Known rows, with every step that occurs:
rugus/fupi: [-30 -10   0  17  21  19  -4   3  24  -1 -18 -22  -2   5  11 -17   7 -21
  -1  -5  -4]
rugus/fupi/mene: [-44  -8  -3  19  23  24  -5  -4  15   1 -20 -22   0  11   4 -10  11 -19
  -4 -11  -1]
fatu/rugus/fupi/bila/dega: [-25  -8  -2   8  36  25  -3   5  12 -10 -19 -21 -13   3  10 -29  15 -17
   2  -7 -13]
bila/fatu/rugus/fupi/mene/nivo: [-10 -15   3  11  18  32 -14  -1  -8  -7 -20 -16 -10 -10  -6 -31   5 -25
   1   6 -20]
nivo/bila/dega/rugus/fupi: [  3   7  13  10 -19  12  12  -6  19  -3 -14 -28   4   9  14 -26  19 -13
  -5   1  -2]
fatu/rugus/fupi/bila/dega/mene: [-20  -4  -5   7  24  22   1  -5  10  -4 -22 -26 -14   2  12 -23  22 -19
   4  -9 -14]
bila/dega/rugus/fupi/mene/nivo: [-13  -4   2  13 -18  16  11 -11   5 -11 -14 -33  -4   3   9 -35  22 -25
  -5   8  -3]
mene/nivo/rugus/fupi/bila: [ -1 -15   7  11   5  18   9  11  -2  -1 -22 -32  -2   7   2 -28   8 -22
  -5  21  -7]
bila/fatu/rugus/fupi: [ -8 -13   5  12  26  31 -16   2   8  -6 -18 -14 -12 -12   0 -29   2 -23
   6   4 -18]
bila/dega/mene/nivo/rugus/fupi: [ 11   2   0   9 -11  17  23 -27  -4   3 -23 -41  -4   2  13 -25  18 -25
   1  14  -7]
rugus/fupi/bila: [-39  -8   1  12  28  22  -1  11  20   2 -18 -24   1  14  17 -16  18 -15
  -4  11  -1]
fatu/rugus/fupi/mene/nivo/bila: [-20 -10  -1  12  10  20  -7   4   4  -8 -23 -21  -9   4  -7 -24  11 -19
  -4 -22 -18]
rugus/fupi/mene/nivo: [-35 -10  -4  16   8  21  -2  -1   4  -1 -21 -25   0  10   2 -18  13 -23
  -7  -3  -6]
nivo/rugus/fupi: [ -6 -16  10  18  27  21  -1   4  16   3 -21 -25  -4   3   2 -14  -2 -18
   4   0  -2]
nivo/rugus/fupi/bila: [-11 -14   9  14  35  23   2  13  12   5 -20 -25  -2  10   7 -13   5 -14
   2  11   1]
mene/nivo: [ -3  -8   0  12 -24  16  11  -1   6 -10 -19 -33   1   4  -4 -35   7 -26
 -10  11 -13]
bila/dega/mene/nivo/rugus: [ 18   4   1   9 -23  16  27 -30  -5   2 -22 -43  -3   3   7 -26  16 -25
  -1  14  -8]
fupi/bila/dega/mene: [-13  11  -2   5   0  21  23 -17   9   3 -18 -39   3  17  17 -18  28 -16
  -4  21  -2]
nivo/bila/fatu/rugus: [ 12   1  14   8  -4  24  -3   0  10  -2 -17 -18   1  -1  -5 -25   2 -13
  -3   0 -16]
nivo/mene: [-13   3  -9  15   4   9  10 -18  19  -8 -21 -31   1   8   0 -10  -9 -14
 -10  -3 -14]
bila/dega/mene/nivo: [  7   8  -3   9 -27  16  26 -32   0  -2 -21 -43  -1   4  11 -29  19 -26
  -3  12 -10]
mene/nivo/rugus/fupi: [  4 -17   7  15  -2  17   7   7  -1  -3 -22 -30  -3   1  -2 -28   2 -25
  -3  12  -9]
rugus/fupi/bila/dega/mene/nivo: [-20   1  -2   6   9  19  14  -5   3   4 -20 -34  -1  11  25 -22  29 -20
  -3  21  -4]

Rows:
[-20  -5   5  13   5  23  -3   0  -4   4 -20 -20   4   7   4 -19  13 -20
  -7   7  -7]
rugus/fupi/mene/nivo/bila/fatu
[  7 -15  10   9   9  23   5  11  -9   2 -21 -28  -1   1   3 -30   7 -22
  -2  33  -8]
mene/nivo/rugus/fupi/bila/fatu
[-20 -14  10   9  -7  17  -5  13  22  -5 -12 -25  -3   0  12 -25  27 -21
  -1  17  -5]
dega/rugus/fupi/bila/fatu
[-29 -13  -3   9  32  23  -9  12  17  -8 -20 -20 -13   4   4 -24  13 -18
   1 -11 -14]
fatu/rugus/fupi/bila
[-17 -15   6  20  29  23  -2   1   8   4 -22 -24  -3   8  -3  -9  -1 -16
   1  -7   1]
nivo/rugus/fupi/mene
[ -4  -6   8  11  26  21  12  -5   6   9 -23 -33  -4   9  14 -11  14 -16
   5  13   2]
nivo/rugus/fupi/bila/dega/mene
[-27  -5   1  14   2  19   1   0   3   2 -22 -25   5  13   3 -15  14 -19
  -9  -4  -5]
rugus/fupi/mene/nivo/bila
[ 12  18   7   8 -25  14  22 -25  12   6 -19 -34   8  12  11 -17  17 -13
  -5  -1  -4]
nivo/bila/dega/mene
[ 18   3  10   7 -48  10  20  -5   3  -8 -16 -35   5   6   2 -40  17 -21
 -12  15 -11]
mene/nivo/bila/dega/rugus
[-27   3  -2   8  22  21  11  -5  12   6 -19 -30  -1  13  26 -15  27 -17
   0  14  -1]
rugus/fupi/bila/dega/mene
[  7  -2  14   8   8  24  -8   4  10   1 -18 -14  -1  -2   1 -23   4 -13
   0   1 -16]
nivo/bila/fatu/rugus/fupi
[-27  -8   6  10  34  28  -5  11  11   5 -16 -19   1   7  17 -17  15 -17
  -1  25  -3]
rugus/fupi/bila/fatu
[-11 -10   1  16  -9  22   9  -8  -5  -3 -22 -33   1  11 -17 -21   4 -22
  -9   1  -6]
fupi/mene/nivo/rugus
[ -4  -3   4  10 -18  26   1  -7 -10  -4 -21 -24   3   6 -16 -26   8 -19
 -10  -1 -16]
fupi/mene/nivo/bila/fatu/rugus
[ -4  -1  12  10   8  27  -9  -1   4   3 -19 -14   1   2  -3 -19   6 -13
  -2  -5 -13]
nivo/bila/fatu/rugus/fupi/mene
[-23  -6  -4  15 -17  22   7 -10  -1  -6 -21 -31   4  13 -13 -22   9 -24
 -13  -1  -9]
fupi/mene/nivo
[ 10  -8  -1   9 -23  12  14 -16   2   7 -27 -41  -4   0   3 -16  18 -28
   1   3 -11]
dega/mene/nivo/rugus/fupi
[ 11   1   9   7 -36  11  16  -1   3  -6 -16 -33   4   6   8 -38  20 -21
 -10  14  -8]
mene/nivo/bila/dega/rugus/fupi
[-17 -13   3  13  29  33 -17  -3   3  -4 -19 -15 -10  -8  -4 -24   4 -22
   4  -1 -17]
bila/fatu/rugus/fupi/mene
[-11  -4   4  13  -7  16   9  -8  20 -11 -12 -31  -5   1  15 -32  19 -22
  -1   6  -2]
bila/dega/rugus/fupi
